What can hang from each mark:
X: C M T
M: Y
E: A M T
J: A M
A: J X
C: E J
T: J X

Each row was made from one small tree. The marks that hang from a mark follow it in brackets, in alphabetical order. Every link used is in the known rows. Write each row's tree.
In the rows, 100 means zero.
Known rows:
C(E J(M(Y))): [118, 91, 103, 80, 98, 94, 92, 111, 115, 96, 95, 92, 103, 100, 83, 101, 111, 100, 94, 82, 99]
X(C(E)): [105, 128, 103, 87, 100, 98, 101, 88, 103, 125, 104, 94, 103, 103, 98, 96, 104, 100, 113, 92, 106]
A(J(M) X(C)): [87, 100, 105, 102, 100, 95, 113, 87, 91, 86, 94, 108, 113, 108, 127, 99, 98, 111, 85, 98, 100]
E(T(J(A(X) M))): [69, 90, 94, 107, 98, 91, 96, 88, 93, 82, 97, 108, 106, 94, 113, 107, 100, 92, 92, 90, 98]
C(E): [102, 110, 100, 86, 97, 85, 105, 79, 108, 129, 107, 95, 97, 98, 93, 94, 102, 100, 106, 94, 106]
M(Y): [102, 110, 98, 87, 96, 87, 103, 96, 106, 127, 101, 99, 90, 99, 101, 97, 116, 103, 81, 105, 100]
J(A(X) M): [69, 85, 98, 100, 97, 95, 102, 91, 96, 91, 100, 113, 99, 106, 105, 106, 101, 102, 84, 98, 96]
J(A): [89, 110, 98, 95, 98, 99, 97, 81, 105, 116, 101, 110, 89, 101, 100, 99, 107, 101, 93, 99, 98]
X(T(J(A M(Y)))): [106, 106, 92, 109, 101, 107, 85, 108, 98, 91, 96, 101, 88, 98, 103, 104, 119, 108, 89, 100, 94]
T(J(A M) X(C(E))): [76, 133, 101, 105, 104, 113, 84, 88, 95, 97, 101, 102, 105, 110, 85, 106, 112, 109, 110, 88, 109]
X(C(E) M): [128, 106, 104, 97, 102, 101, 100, 105, 102, 120, 108, 92, 104, 102, 101, 98, 98, 96, 115, 88, 107]
E(A(X(T)) M(Y)): [95, 78, 95, 107, 99, 104, 116, 115, 91, 96, 101, 104, 93, 102, 103, 100, 87, 105, 92, 128, 90]
J(A(X(C)) M): [75, 104, 101, 99, 100, 108, 100, 99, 91, 87, 96, 113, 105, 109, 113, 107, 103, 102, 90, 96, 95]
A(X): [94, 99, 98, 93, 94, 75, 115, 76, 100, 127, 104, 104, 99, 101, 107, 98, 99, 101, 83, 107, 102]
T(J(A(X) M)): [78, 99, 94, 104, 97, 89, 99, 80, 95, 98, 101, 109, 103, 106, 106, 106, 110, 103, 80, 94, 94]
T(J X(M(Y))): [119, 106, 96, 109, 99, 86, 95, 101, 100, 129, 106, 95, 94, 102, 91, 100, 117, 106, 79, 107, 110]
X(C(E(T) J) M): [146, 97, 108, 95, 101, 104, 89, 118, 109, 95, 98, 89, 112, 92, 97, 101, 88, 80, 127, 76, 108]
E(T): [86, 108, 100, 94, 98, 85, 102, 83, 102, 115, 101, 99, 93, 85, 111, 95, 99, 92, 106, 100, 104]
X(C(E(M(Y))) T(J)): [126, 123, 94, 107, 102, 105, 89, 108, 95, 112, 98, 93, 103, 104, 93, 103, 105, 101, 111, 101, 98]
X(C(J) M T): [169, 106, 105, 108, 101, 108, 90, 113, 104, 103, 97, 92, 97, 97, 105, 102, 97, 97, 114, 101, 102]
X(C(J(A)) M(Y) T): [170, 96, 102, 109, 102, 124, 78, 143, 104, 85, 93, 100, 94, 101, 97, 106, 100, 94, 100, 93, 97]
J(A(X(C T)) M(Y)): [100, 96, 98, 108, 100, 116, 94, 129, 88, 77, 92, 108, 98, 105, 112, 108, 102, 105, 86, 103, 97]
C(E(A(J))): [104, 101, 105, 92, 101, 102, 119, 81, 107, 103, 104, 98, 101, 102, 102, 86, 88, 108, 106, 97, 102]
C(E(A M)): [81, 97, 101, 94, 102, 105, 111, 90, 103, 109, 107, 100, 97, 105, 88, 96, 91, 102, 120, 109, 92]

Which tree is each row?
[108, 61, 100, 102, 99, 98, 116, 128, 97, 92, 106, 97, 99, 90, 114, 97, 87, 88, 87, 108, 100]
E(A(X(M(Y))) T)
[155, 64, 102, 90, 97, 98, 110, 131, 111, 97, 106, 90, 107, 103, 84, 98, 87, 91, 88, 92, 100]
C(E(A(X(M(Y)))) J)
[123, 105, 102, 87, 97, 99, 87, 91, 116, 106, 99, 102, 99, 104, 77, 100, 98, 93, 107, 79, 102]
C(E J(A))
[101, 101, 94, 111, 98, 81, 104, 81, 92, 105, 101, 97, 100, 97, 114, 103, 104, 110, 92, 108, 99]
A(X(T(J(M))))
[118, 70, 98, 97, 98, 97, 119, 122, 99, 108, 108, 98, 97, 101, 106, 97, 97, 99, 76, 112, 97]
E(A(X(M(Y))))
[74, 90, 100, 98, 100, 92, 99, 89, 104, 105, 101, 100, 103, 93, 94, 99, 85, 87, 125, 96, 102]
C(E(M T))
[60, 86, 107, 105, 104, 112, 107, 108, 96, 65, 94, 101, 98, 93, 108, 93, 96, 111, 95, 112, 105]
E(A(J(M(Y))) T(X))
[121, 87, 98, 104, 98, 107, 97, 129, 94, 99, 101, 109, 102, 109, 107, 106, 101, 93, 76, 93, 99]
J(A(X(C M(Y))))
[89, 100, 93, 99, 99, 87, 93, 99, 102, 108, 100, 95, 106, 94, 90, 101, 101, 87, 107, 91, 100]
C(E(M(Y) T(J)))
[83, 97, 108, 95, 100, 94, 86, 95, 110, 83, 95, 92, 105, 91, 79, 102, 92, 96, 121, 87, 114]
C(E(T(X)) J(M))
[74, 86, 95, 98, 100, 93, 112, 109, 92, 83, 100, 95, 104, 90, 115, 100, 105, 99, 85, 106, 94]
E(A(X) T(J(M(Y))))
[52, 102, 101, 109, 100, 91, 96, 81, 96, 106, 99, 107, 94, 94, 93, 102, 90, 97, 113, 116, 107]
E(M T(X))
[82, 97, 98, 94, 101, 107, 110, 107, 100, 107, 102, 103, 90, 103, 96, 98, 107, 104, 92, 120, 86]
E(A M(Y))
[94, 118, 105, 103, 102, 118, 80, 99, 105, 93, 94, 110, 106, 116, 63, 109, 92, 97, 120, 91, 104]
T(X(C(E(M) J(A))))
[74, 80, 102, 105, 102, 110, 111, 108, 98, 76, 94, 107, 99, 94, 111, 93, 89, 98, 99, 110, 92]
E(A(J) M(Y) T)
[112, 94, 101, 92, 100, 111, 108, 123, 97, 88, 93, 105, 107, 112, 93, 105, 97, 97, 89, 110, 85]
E(A(X(C(J))) M(Y))
[80, 93, 105, 98, 103, 107, 117, 84, 100, 82, 99, 103, 98, 101, 117, 91, 102, 116, 97, 108, 93]
E(A(J(M)))
[113, 113, 98, 113, 99, 84, 97, 78, 100, 131, 109, 97, 95, 101, 95, 99, 110, 106, 93, 108, 111]
T(J X(M))
[70, 124, 98, 104, 100, 85, 95, 69, 98, 116, 102, 97, 96, 102, 96, 101, 119, 115, 92, 107, 106]
T(J(M) X)
[94, 150, 100, 102, 101, 91, 96, 70, 95, 132, 102, 98, 98, 104, 98, 99, 117, 110, 100, 109, 110]
T(J X(C))
[132, 114, 106, 104, 101, 101, 89, 103, 104, 111, 99, 97, 101, 104, 89, 103, 102, 101, 104, 101, 110]
T(X(C(J) M))
[76, 89, 95, 103, 99, 90, 113, 88, 94, 98, 106, 98, 112, 97, 97, 99, 80, 88, 117, 102, 96]
C(E(A(X) M T(J)))
[181, 97, 104, 99, 102, 111, 87, 138, 108, 99, 97, 86, 103, 98, 90, 101, 97, 94, 111, 87, 106]
X(C(E J) M(Y) T)
[91, 108, 109, 94, 106, 121, 114, 95, 98, 77, 99, 97, 109, 106, 111, 92, 97, 113, 115, 93, 98]
X(C(E(A(J(M)))))
[94, 86, 101, 99, 99, 106, 82, 101, 111, 80, 94, 108, 105, 98, 78, 106, 81, 79, 126, 80, 96]
C(E(M T) J(A))
[155, 97, 93, 112, 99, 92, 95, 109, 100, 121, 105, 90, 90, 94, 107, 99, 111, 102, 88, 107, 102]
X(M(Y) T(J))
[71, 86, 99, 98, 101, 108, 107, 114, 97, 92, 99, 102, 92, 92, 103, 98, 96, 94, 105, 114, 89]
E(A M(Y) T)
[76, 134, 104, 98, 106, 113, 102, 87, 94, 101, 104, 90, 105, 106, 91, 99, 110, 116, 120, 103, 106]
T(J(M) X(C(E(A))))
[77, 80, 104, 98, 103, 111, 112, 112, 98, 63, 93, 98, 99, 90, 120, 92, 100, 105, 95, 103, 96]
E(A(J(M(Y))) T)
[92, 101, 100, 111, 101, 114, 98, 107, 88, 79, 95, 109, 99, 105, 115, 107, 96, 105, 100, 103, 98]
J(A(X(C T)) M)
[89, 114, 94, 103, 99, 95, 88, 81, 102, 108, 99, 105, 95, 91, 107, 100, 106, 89, 102, 92, 100]
E(T(J(A)))
